Each row was made from one path, in order. Every step used is in the known rows, and no mark comes twice. Write each row's path.
Known rows:
nama-lida-maseg: [-0.12 -0.18  0.01 -0.06 -0.01 -0.30  0.03  0.23  0.22 -0.06  0.12  0.11
 -0.11  0.05 -0.18  0.26 -0.05 -0.10 -0.02 -0.20  0.06]
muvo-lida-visema: [ 0.08 -0.12 -0.14 -0.11 -0.45 -0.11  0.12  0.05 -0.08 -0.07  0.14 -0.10
  0.01 -0.17 -0.07  0.24 -0.08  0.00  0.32 -0.16  0.11]
lida-visema-giti-muvo-mobe-luki: [ 0.08 -0.19 -0.10 -0.40 -0.22 -0.06  0.00  0.04 -0.07 -0.19  0.28 -0.11
  0.05  0.10 -0.11 -0.30 -0.07 -0.07  0.21 -0.18  0.34]
visema-mobe-luki-lida-maseg: [ 0.23 -0.25 -0.05  0.03  0.14 -0.29 -0.01  0.02  0.38 -0.04  0.16 -0.04
 -0.01  0.19 -0.05  0.10 -0.04 -0.07 -0.04 -0.31 -0.05]
luki-lida-maseg-giti-muvo: [ 0.03 -0.19 -0.02  0.05 -0.09 -0.21  0.06  0.01  0.13 -0.02  0.19 -0.09
 -0.07 -0.20 -0.40 -0.31 -0.04 -0.01 -0.08 -0.26  0.19]
maseg-giti-visema-mobe: [ 0.12  0.06 -0.06 -0.16 -0.16 -0.12  0.14  0.06 -0.14 -0.11  0.20 -0.22
  0.05 -0.17 -0.37  0.32 -0.03 -0.05  0.19 -0.17 -0.07]
mobe-visema-giti-muvo-lida-maseg: [ 0.16 -0.23 -0.02 -0.26  0.15 -0.13 -0.02  0.25  0.24  0.00  0.22 -0.35
  0.08  0.13 -0.24  0.12 -0.08 -0.02  0.25 -0.21  0.42]
muvo-lida: [ 0.10 -0.09 -0.06 -0.02 -0.21 -0.11  0.13  0.05  0.11  0.01  0.12 -0.19
  0.01 -0.31 -0.09  0.21 -0.05 -0.03  0.22 -0.15  0.05]
luki-lida-visema-giti-muvo: [ 0.17 -0.13 -0.11  0.04 -0.02 -0.07 -0.04  0.06 -0.13 -0.05  0.19 -0.04
  0.00 -0.04 -0.15 -0.22 -0.06  0.01 -0.16 -0.18  0.27]
maseg-giti: [ 0.12  0.01 -0.03 -0.10 -0.10 -0.10  0.16 -0.04  0.04 -0.14  0.20 -0.13
 -0.01 -0.24 -0.39  0.05 -0.01 -0.07  0.23 -0.17  0.02]
luki-lida-visema-mobe: [ 0.18 -0.13 -0.14  0.21 -0.22 -0.17  0.00  0.06 -0.11 -0.05  0.11  0.06
  0.01  0.13 -0.05 -0.01 -0.06  0.01 -0.12 -0.22  0.00]
luki-giti-muvo: [ 0.09 -0.10 -0.01 -0.12  0.35  0.01  0.01  0.00 -0.11 -0.10  0.19 -0.17
 -0.10 -0.07 -0.02 -0.31 -0.01 -0.08 -0.11 -0.11 -0.10]
giti-muvo: [-0.06  0.00  0.02 -0.16 -0.02  0.01  0.08  0.08 -0.04 -0.04  0.18 -0.15
  0.03 -0.03 -0.18 -0.51 -0.03 -0.11 -0.01 -0.12  0.09]
visema-giti-muvo-mobe: [ 0.11 -0.12  0.03 -0.19 -0.01 -0.02  0.00  0.15  0.04 -0.07  0.19 -0.28
  0.08 -0.13 -0.24 -0.45 -0.03 -0.08  0.05 -0.11  0.30]
nama-giti-muvo-lida-maseg: [ 0.04 -0.18 -0.04 -0.28 -0.08 -0.13  0.05  0.10 -0.23 -0.08  0.07 -0.25
 -0.07 -0.02 -0.11 -0.26 -0.03 -0.06  0.12 -0.10  0.24]
muvo-mobe-luki-lida: [ 0.04 -0.20 -0.04 -0.06 -0.46 -0.20  0.12 -0.10  0.19  0.02  0.24 -0.10
  0.02  0.01  0.15 -0.36 -0.05 -0.07  0.03 -0.30  0.08]
muvo-mobe-luki: [ 0.00 -0.16 -0.01 -0.23 -0.43 -0.18  0.15 -0.08  0.19 -0.05  0.26 -0.11
  0.04  0.02  0.11 -0.30 -0.05 -0.12  0.21 -0.26  0.08]
giti-muvo-mobe-luki: [-0.11 -0.13  0.01 -0.32 -0.43 -0.05  0.12 -0.01  0.06 -0.02  0.26 -0.23
  0.05  0.09 -0.01 -0.75 -0.04 -0.13  0.10 -0.23  0.11]
muvo-lida-visema-mobe-maseg: [ 0.21 -0.24 -0.17 -0.03 -0.40 -0.22  0.07  0.20  0.01 -0.05  0.10 -0.21
  0.07 -0.06 -0.15  0.41 -0.08  0.00  0.30 -0.19 -0.01]
nama-mobe-luki-lida: [ 0.18 -0.13 -0.05  0.01 -0.01 -0.26  0.04  0.10 -0.02 -0.08  0.22 -0.04
 -0.07 -0.11  0.20 -0.11  0.00 -0.06 -0.02 -0.22 -0.12]
muvo-mobe: [-0.04 -0.11  0.02 -0.04 -0.55 -0.13  0.14  0.04  0.00 -0.04  0.15 -0.09
  0.06 -0.08 -0.01 -0.36 -0.04 -0.09  0.16 -0.17  0.07]
mobe-visema-giti-muvo: [ 0.19 -0.09 -0.01 -0.24  0.28 -0.05 -0.03  0.21  0.14 -0.01  0.24 -0.30
  0.10  0.23 -0.17  0.01 -0.06 -0.05  0.13 -0.16  0.33]

Which path is each row?
[ 0.23 -0.24 -0.20 -0.16 -0.19 -0.15  0.05  0.00  0.01 -0.11  0.15 -0.17
 -0.04  0.04  0.06  0.39 -0.06  0.00  0.27 -0.24 -0.11]  muvo-lida-visema-mobe-luki-giti
[-0.12 -0.11  0.01 -0.24 -0.53 -0.04  0.10  0.14 -0.04  0.04  0.22 -0.29
  0.11  0.24 -0.05 -0.66 -0.05 -0.09  0.13 -0.21  0.17]  giti-muvo-mobe-visema
[ 0.13 -0.05 -0.03 -0.07  0.08 -0.22  0.06  0.26 -0.09 -0.01  0.16 -0.21
  0.12 -0.12 -0.14  0.46 -0.08 -0.06  0.04 -0.13 -0.06]  giti-visema-mobe-maseg
[ 0.16  0.02 -0.05 -0.18  0.09 -0.14  0.03  0.14 -0.45 -0.11  0.06 -0.15
 -0.01  0.09  0.06  0.24 -0.04 -0.06  0.03 -0.06  0.03]  nama-giti-visema-mobe
[ 0.00 -0.30 -0.02 -0.10 -0.44 -0.28  0.10 -0.08  0.28 -0.01  0.25 -0.07
  0.00 -0.01  0.08 -0.35 -0.07 -0.07  0.07 -0.33  0.16]  muvo-mobe-luki-lida-maseg
[ 0.07  0.05 -0.02 -0.09  0.00 -0.12  0.07  0.16 -0.17 -0.03  0.15 -0.12
  0.09 -0.05 -0.07  0.31 -0.07 -0.06  0.03 -0.13 -0.06]  giti-visema-mobe
[ 0.14 -0.10 -0.03 -0.18  0.01 -0.25  0.15  0.15  0.02 -0.05  0.26 -0.28
  0.07 -0.40 -0.41  0.42 -0.07 -0.05  0.20 -0.15  0.06]  mobe-maseg-giti-visema
[ 0.06 -0.11 -0.11 -0.30 -0.25 -0.05  0.05  0.08 -0.44 -0.11  0.09 -0.23
 -0.05  0.07 -0.01 -0.25 -0.04 -0.04  0.15 -0.08  0.19]  nama-giti-muvo-lida-visema
[ 0.13  0.03 -0.08 -0.28 -0.07 -0.14  0.15 -0.02 -0.02 -0.12  0.26 -0.24
  0.03 -0.12 -0.30  0.35 -0.04 -0.07  0.23 -0.23 -0.07]  maseg-giti-visema-mobe-luki
[ 0.06 -0.14 -0.07 -0.27 -0.30 -0.04 -0.01  0.11 -0.20 -0.18  0.22 -0.10
  0.06  0.04 -0.19 -0.34 -0.07 -0.05  0.17 -0.13  0.34]  lida-visema-giti-muvo-mobe
[ 0.02  0.03 -0.02 -0.22 -0.16 -0.02  0.15 -0.01 -0.04 -0.11  0.23 -0.24
  0.00 -0.17 -0.45 -0.34  0.00 -0.09  0.16 -0.16  0.05]  maseg-giti-muvo
[ 0.24 -0.23 -0.19 -0.08 -0.49 -0.22  0.11  0.15  0.01 -0.09  0.12 -0.27
  0.06 -0.13 -0.30  0.44 -0.07  0.02  0.38 -0.21 -0.03]  muvo-lida-visema-mobe-maseg-giti
[ 0.23 -0.20 -0.14 -0.08 -0.27 -0.24  0.05  0.16 -0.06 -0.18  0.16 -0.09
  0.07  0.11 -0.32  0.26 -0.07 -0.04  0.26 -0.18 -0.03]  lida-visema-mobe-maseg-giti
[ 0.26 -0.24 -0.08 -0.02  0.05 -0.29  0.03 -0.02  0.37 -0.08  0.19 -0.11
 -0.02  0.13 -0.21  0.12 -0.03 -0.06  0.04 -0.34 -0.06]  visema-mobe-luki-lida-maseg-giti
[-0.07 -0.19  0.03 -0.17 -0.44 -0.12  0.11  0.18  0.00  0.02  0.19 -0.30
  0.11 -0.07 -0.17 -0.65 -0.05 -0.10  0.06 -0.16  0.12]  giti-muvo-mobe-maseg
[ 0.10 -0.12 -0.05 -0.15  0.09 -0.25  0.04  0.07  0.06 -0.01  0.23 -0.10
  0.03  0.01 -0.03  0.32 -0.09 -0.04 -0.03 -0.27  0.03]  giti-visema-mobe-luki-lida-maseg
[ 0.13 -0.22 -0.03 -0.03  0.01 -0.34  0.02  0.12  0.07 -0.10  0.22  0.00
 -0.09 -0.12  0.12 -0.10 -0.01 -0.06  0.01 -0.25 -0.04]  nama-mobe-luki-lida-maseg
[ 0.04 -0.03 -0.07 -0.22 -0.33 -0.02  0.17  0.01 -0.02 -0.06  0.20 -0.36
  0.00 -0.28 -0.45 -0.19 -0.01 -0.04  0.26 -0.19  0.04]  maseg-giti-muvo-lida
[ 0.00 -0.11 -0.06 -0.22 -0.50 -0.09  0.16 -0.10  0.04 -0.04  0.28 -0.31
  0.00 -0.09 -0.29 -0.57 -0.01 -0.07  0.10 -0.29  0.06]  maseg-giti-muvo-mobe-luki-lida
[ 0.01 -0.16 -0.01 -0.13 -0.02 -0.01  0.04  0.00 -0.15 -0.08  0.19 -0.22
 -0.07 -0.05  0.04 -0.53 -0.01 -0.08 -0.07 -0.14 -0.09]  luki-giti-muvo-mobe
[ 0.31 -0.18 -0.06 -0.09  0.39 -0.17  0.00 -0.03  0.24 -0.13  0.18 -0.12
 -0.05  0.20  0.09  0.20 -0.01 -0.10  0.02 -0.24 -0.26]  visema-mobe-luki-giti
[ 0.13 -0.16 -0.02 -0.15 -0.02 -0.19  0.12  0.15  0.13 -0.05  0.23 -0.32
  0.05 -0.26 -0.50 -0.05 -0.04 -0.08  0.16 -0.15  0.05]  mobe-maseg-giti-muvo
[-0.10 -0.18 -0.07 -0.25 -0.58 -0.08  0.09 -0.03 -0.06 -0.02  0.28 -0.17
  0.03  0.15  0.02 -0.76 -0.06 -0.08  0.02 -0.28  0.16]  giti-muvo-mobe-luki-lida-visema
[ 0.03  0.09 -0.04 -0.23 -0.13 -0.09  0.18  0.00 -0.16 -0.11  0.26 -0.18
  0.02 -0.33 -0.36  0.24 -0.04 -0.05  0.22 -0.16  0.05]  maseg-giti-visema
[ 0.27 -0.16 -0.08  0.06  0.12 -0.21  0.02  0.00  0.29 -0.02  0.16 -0.09
  0.02  0.20  0.03  0.09 -0.03 -0.07 -0.07 -0.29 -0.14]  visema-mobe-luki-lida
[-0.04 -0.06 -0.04 -0.27 -0.57 -0.06  0.17  0.05 -0.04 -0.05  0.26 -0.36
  0.07  0.06 -0.36 -0.48 -0.02 -0.07  0.28 -0.24  0.11]  maseg-giti-muvo-mobe-visema
[ 0.09  0.00 -0.05 -0.24  0.08 -0.15  0.08  0.06 -0.03 -0.05  0.23 -0.13
  0.07  0.04  0.03  0.36 -0.07 -0.08  0.08 -0.20 -0.06]  giti-visema-mobe-luki
